Known rows, with every step that occurs:
Q -> L: 7; -28; -17; 65; -46; -26; 25; -11; -34; 8; 36; 14; 1; -22; -32; -1; -42; 32; -7; 24; 35; 1; 22; -6; 10; -14; -33; -24; 27; 4; -34
C -> M -> L: 3; -3; 0; -1; -8; 4; 20; -19; -1; 4; -13; 49; 17; -1; 17; 12; 18; -22; 11; -3; 15; 16; 0; 5; 5; -49; -35; -24; 50; -25; 3
M -> G: 4; -26; -8; -17; -24; -22; 16; -40; -2; 8; -9; 17; 28; -27; -2; 8; 0; -6; 2; 11; 32; -24; 23; 20; 5; -12; -5; 0; 40; -6; -12
B -> L -> M -> G: 7; -30; -3; 7; -2; -35; 27; -35; -4; -10; -8; 3; -1; -42; 12; 6; -3; -1; -8; 26; 28; -30; 35; 10; 17; 5; -19; 9; 62; -16; 19
Q -> G -> Y -> L -> T: 5; 6; -7; 14; 23; 23; 20; 4; -48; 20; 43; -13; 24; -17; -24; -11; -15; 12; -61; 16; -3; -7; -7; 0; -10; 18; 20; -32; 20; 4; -37
Q -> L -> B -> G -> Y: 23; -7; -26; 2; -18; -22; -3; 19; -24; 7; 10; 22; -7; -5; -39; 5; 0; 42; -35; -16; 15; 4; -7; -13; -14; 19; 12; 19; 5; 13; -1
M -> G -> Z -> L -> Q: 2; -2; 7; -18; -6; -17; 14; 4; 10; 35; 24; 13; 18; 11; -12; -14; -11; 11; 11; -10; 13; -41; 17; 11; -3; 15; -10; -20; 20; 4; 18
M -> L -> B -> G: 42; -17; -13; -29; -20; -30; 14; -15; 19; -9; 12; 66; 9; -7; 8; 13; 5; 21; -7; -8; 19; -29; 0; 33; 9; -6; 1; 6; 20; -9; 43
L -> Q -> G -> Y: -3; 16; -25; -4; -20; 1; -13; 29; -19; 38; 20; 10; -12; 18; -39; -9; 18; 22; -54; -2; 15; 11; -22; -15; -15; 23; 5; 10; 7; 32; -22
T -> G -> Y: -4; -8; -4; 1; -13; -1; -1; 8; -34; 25; -15; 0; 12; -10; -47; -13; 11; 32; -41; -13; 2; 27; -8; -38; -32; 4; -15; 21; -2; -6; -32
Z -> G -> Y -> L -> M: 4; -2; -1; 53; 31; -18; 24; -5; -43; -3; 0; -46; 3; -34; 2; -27; -1; 30; -27; -5; 11; -9; 9; -21; 10; 19; -45; -13; 33; -15; 1
N -> M -> G -> Y: -3; -8; -32; -17; 6; -20; -3; -4; -26; 31; -21; -6; 5; 1; -23; 12; 21; 5; -17; 5; 27; 9; 11; -19; -24; 10; 16; 39; 6; -8; -19
M -> G -> Y: -5; -4; -16; -9; -11; -11; -4; -4; -18; 25; -17; -1; 9; -5; -31; 9; 17; 11; -25; -4; 18; 11; 4; -13; -23; 3; 7; 18; 14; 7; -29
N -> M -> L: 4; -9; -25; 3; 11; -23; 23; -27; 14; 34; -8; 43; 8; 24; 22; 25; 23; -15; 14; 30; 28; 8; 16; 11; -13; -40; -21; 12; -3; -40; 13
G -> Z -> L: -11; 18; 13; -25; 12; 2; -39; 27; 9; 28; 16; 21; 11; -10; -7; -17; 16; 14; -4; -29; 6; -12; 6; 15; -17; -13; -50; -2; -7; -26; 12
B -> G -> Y -> L: 16; 4; -6; 7; 28; -11; 3; -21; -16; -3; 17; -6; 18; 3; -20; 13; -14; 43; -6; -24; 3; -12; -31; 12; -17; -4; -15; -6; 2; 4; -27
Z -> L -> B: 22; 7; 5; 21; -9; -12; -2; -3; 9; 20; 7; 18; 9; -40; -24; -19; -4; 22; -18; 6; 20; -22; 35; 33; 3; -9; -13; -10; -3; -25; 36
C -> M -> G -> Z -> L -> T: -6; 1; 9; -34; 18; 27; 0; 26; -40; 17; 25; 8; 28; -37; -3; -23; 3; -19; -38; -2; -3; -20; 17; 2; -4; 14; 8; -28; 44; -24; 3
B -> L -> Q -> G -> Y: 0; 13; -18; 1; -12; -5; -12; 26; -12; 34; 25; 22; -22; 24; -37; 0; 10; 25; -48; 3; 11; 10; -23; -10; -17; 21; 4; 16; 9; 31; -15
Q -> L -> T -> G: 11; -43; 8; 22; -31; 4; 48; -6; -58; 3; 26; 4; 28; -47; -34; -22; -36; 22; -45; 25; 2; -4; 13; -30; -5; 10; -9; -12; 36; -24; -26
N -> M -> G: 5; -31; -31; -27; -1; -35; 17; -39; -14; 15; -15; 7; 20; -16; 9; 14; 6; -15; 11; 23; 43; -26; 33; 12; 3; -1; 7; 29; 28; -25; 3
Q -> G -> Y -> L -> B: 30; 15; -9; 34; 2; -3; 20; -11; -10; 12; 19; -5; 8; -17; -39; -4; -16; 47; -31; -9; 26; -9; 12; 9; -5; 8; -3; 4; -9; 0; 5
B -> G -> Y: 7; -1; -24; -25; -7; -17; -23; 15; -18; 16; 1; 27; 4; 5; -26; 2; 20; 28; -33; -20; 6; 7; -21; -8; -19; 9; 2; 14; 9; 16; -15
L -> M -> G -> Y: -4; -2; -19; 4; -3; -14; 4; 3; -27; 18; -22; -20; -1; -23; -23; -3; 21; 9; -35; 0; 20; 7; 12; -24; -12; 16; -3; 17; 28; 1; -16
T -> L: 13; 0; -7; 12; -41; -16; -13; -14; -22; -3; -12; 18; -7; -27; -14; -15; -7; 47; -10; -9; 30; 24; -10; -28; 24; -27; -54; -11; 21; 15; -8
T -> G -> Z: -9; -10; 5; -32; -18; 2; 7; 12; -21; 23; 11; 23; 32; -2; -26; -26; 3; 39; -21; -46; 20; 6; 18; -49; -21; 12; -51; 23; 2; -17; -12
Y -> G -> Z -> L -> T: -9; 13; 8; -21; 27; 25; -10; 34; -31; 28; 43; 20; 30; -19; -2; -27; 2; 1; -57; -6; -7; -21; 4; 3; -5; 14; 0; -26; 19; -14; 4

Rows:
20; 7; -15; -21; 0; -15; -23; 22; -8; 12; 0; 25; -6; -7; -30; 0; 18; 32; -34; -22; 3; -3; -13; 3; -19; 14; 9; 21; -2; 3; 13 => Z -> L -> B -> G -> Y
5; -16; 0; -7; -1; -23; 10; -18; -4; -6; -16; -15; 3; -58; 14; -7; 13; -14; -10; 14; 23; -35; 27; 20; 16; 3; -25; 0; 52; -27; 22 => Z -> L -> M -> G
6; -26; 23; -11; -4; 14; 20; 1; -38; 9; 10; 8; 31; -48; -22; -29; -10; 6; -43; 15; -15; -13; 2; -6; -13; 2; -12; -9; 23; -39; -5 => Z -> L -> T -> G
6; 18; -6; 19; 20; 5; -3; -11; -16; 8; 24; -15; 7; 4; -26; 8; -6; 37; -23; -15; 11; -1; -34; 8; -16; -3; -22; -3; -3; 9; -37 => Q -> G -> Y -> L
23; 0; -32; -22; 5; -22; -4; 13; -9; 18; -6; 31; -6; 13; -17; 15; 23; 26; -26; -11; 14; 5; -8; -8; -22; 11; 16; 37; -6; -5; 17 => N -> M -> L -> B -> G -> Y
-2; 5; 5; -7; -5; -15; 9; 12; 7; 41; 31; 15; 16; 16; -16; -23; -10; 17; 4; -10; 10; -33; 18; 7; -3; 13; -18; -28; 13; 7; 15 => G -> Z -> L -> Q
-5; 10; -9; -33; -17; -2; -4; 31; 0; 31; 50; 45; -1; 33; -16; -13; 3; 32; -27; -31; 30; -11; 4; -20; -6; 29; -33; 18; 11; 20; 5 => B -> L -> Q -> G -> Z
-5; -10; 11; -26; 3; 15; 24; 13; -37; 19; 26; 9; 42; -6; -25; -24; -12; 38; -30; -39; 10; -2; 14; -47; -23; 23; -33; 8; 7; -21; -17 => Y -> L -> T -> G -> Z
1; -13; -22; 0; 15; 3; 37; -7; -28; 37; 21; 28; 24; -2; 10; 3; 6; -23; -35; 48; 9; 0; 27; 3; -9; -8; 21; -24; 22; -30; -1 => N -> M -> L -> T
31; 1; 2; 38; 4; -6; 34; -22; -16; 9; 5; -10; 21; -24; -44; -8; -26; 54; -21; -12; 19; -9; 19; -3; -12; 7; -6; 6; -10; -13; 2 => T -> G -> Y -> L -> B
9; -1; 9; 26; 25; 1; 18; -26; -27; 5; 7; -25; 25; -5; -35; 4; -19; 46; -11; -18; 1; 2; -22; -10; -26; -7; -27; -1; -6; -10; -39 => T -> G -> Y -> L
0; -16; -5; 18; -14; 7; 18; 20; -58; 22; 7; -8; 10; -19; -53; -13; -8; 30; -58; 5; -3; 24; -4; -48; -30; 17; 3; 11; 11; -6; -39 => Q -> L -> T -> G -> Y
4; -7; -2; 24; 19; 11; 35; -20; -45; 17; 41; -7; 43; -25; -14; -15; -30; 9; -40; 25; 1; -20; 15; 12; 0; 4; 12; -54; 28; -6; -33 => Y -> L -> T
-11; 15; -15; -41; -23; 8; -24; 35; -7; 29; 36; 37; 5; 12; -15; -20; 21; 26; -38; -41; 35; 3; 3; -21; -10; 18; -44; 20; 4; 10; -9 => Q -> G -> Z
-4; -4; 5; -5; 5; 14; -2; 25; -43; 28; -4; -8; 13; -22; -44; -18; 9; 19; -56; -2; -15; 19; -11; -31; -35; 12; 2; 12; 3; -17; -25 => Z -> L -> T -> G -> Y
27; -4; -21; 22; -6; -24; 38; -22; 12; 28; -4; 35; 8; -4; -5; 9; 5; 11; -5; 21; 38; -4; 45; 12; -3; -17; -1; 13; -9; -36; 40 => N -> M -> L -> B
-7; 13; -16; -37; -26; 3; -6; 34; -6; 35; 45; 34; 7; 26; -17; -21; 11; 28; -32; -38; 34; -10; 6; -25; -5; 30; -32; 11; 10; 22; -3 => L -> Q -> G -> Z
9; -38; 20; 2; -5; 3; 36; -17; -38; 6; 18; 24; 25; -32; -24; -16; -27; 19; -44; 26; -11; -7; 9; -16; -11; 5; -7; -1; 33; -29; -8 => B -> L -> T -> G
13; -8; -4; 35; -2; -24; 49; -38; -7; 24; 35; -5; 31; 15; -19; -10; -41; 30; 12; 10; 16; -38; 13; 13; 9; 7; -7; -49; 24; 22; -15 => Y -> L -> Q
11; -2; -10; -3; -27; -12; 4; 3; 6; 19; 52; 47; -17; 18; -11; -4; -7; 16; -32; 22; 21; -26; -14; 23; 13; 14; -10; -2; 31; 30; 8 => B -> L -> Q -> G
-8; 13; -1; 14; 17; -12; -11; 29; -14; 12; 3; -20; -9; -47; 5; -41; 23; 12; -31; -10; 14; -14; 30; -8; 11; 16; -63; -13; 29; -30; 30 => G -> Z -> L -> M
0; -9; -5; 8; -1; 10; 38; -6; -20; 33; 25; 35; 29; -9; 2; -2; 2; -16; -43; 39; 1; 1; 19; 10; -7; -15; 13; -43; 31; -18; -11 => M -> L -> T
4; -33; 10; -4; -18; 9; 37; -11; -47; 11; 11; 11; 38; -43; -26; -30; -15; 13; -50; 18; -4; -5; 13; -23; -8; 9; -6; -12; 31; -27; -19 => L -> T -> G
4; -25; -16; 46; -24; 1; 40; 3; -61; 19; 52; 8; 21; -34; -28; -17; -40; 9; -50; 43; 14; -6; 31; -10; 8; 10; 13; -48; 43; 1; -34 => Q -> L -> T
17; -1; -11; -52; -11; -15; 2; 17; 10; 12; 22; 60; 16; 16; -3; 0; 12; 37; -8; -53; 28; -14; 15; -15; -10; 13; -25; 25; 2; -6; 30 => M -> L -> B -> G -> Z
30; -17; -16; 65; -46; -27; 39; -12; -22; 10; 27; 15; 5; -36; -42; -10; -41; 44; -20; 18; 42; -7; 51; -1; 12; 1; -10; -12; 12; -2; 7 => Q -> L -> B
8; -20; -1; 30; -11; -38; 36; -28; 5; 32; 35; 40; 8; 26; -18; -4; -37; 27; 4; 30; 11; -29; 25; 13; 8; 7; -2; -30; 33; 21; 8 => B -> L -> Q
30; 4; -3; 26; 8; -4; 31; -23; -20; -2; -1; -14; 20; -30; -33; -2; -21; 34; -11; -18; 26; -14; 22; 4; 0; 7; 4; 0; 17; -8; 7 => C -> M -> G -> Y -> L -> B
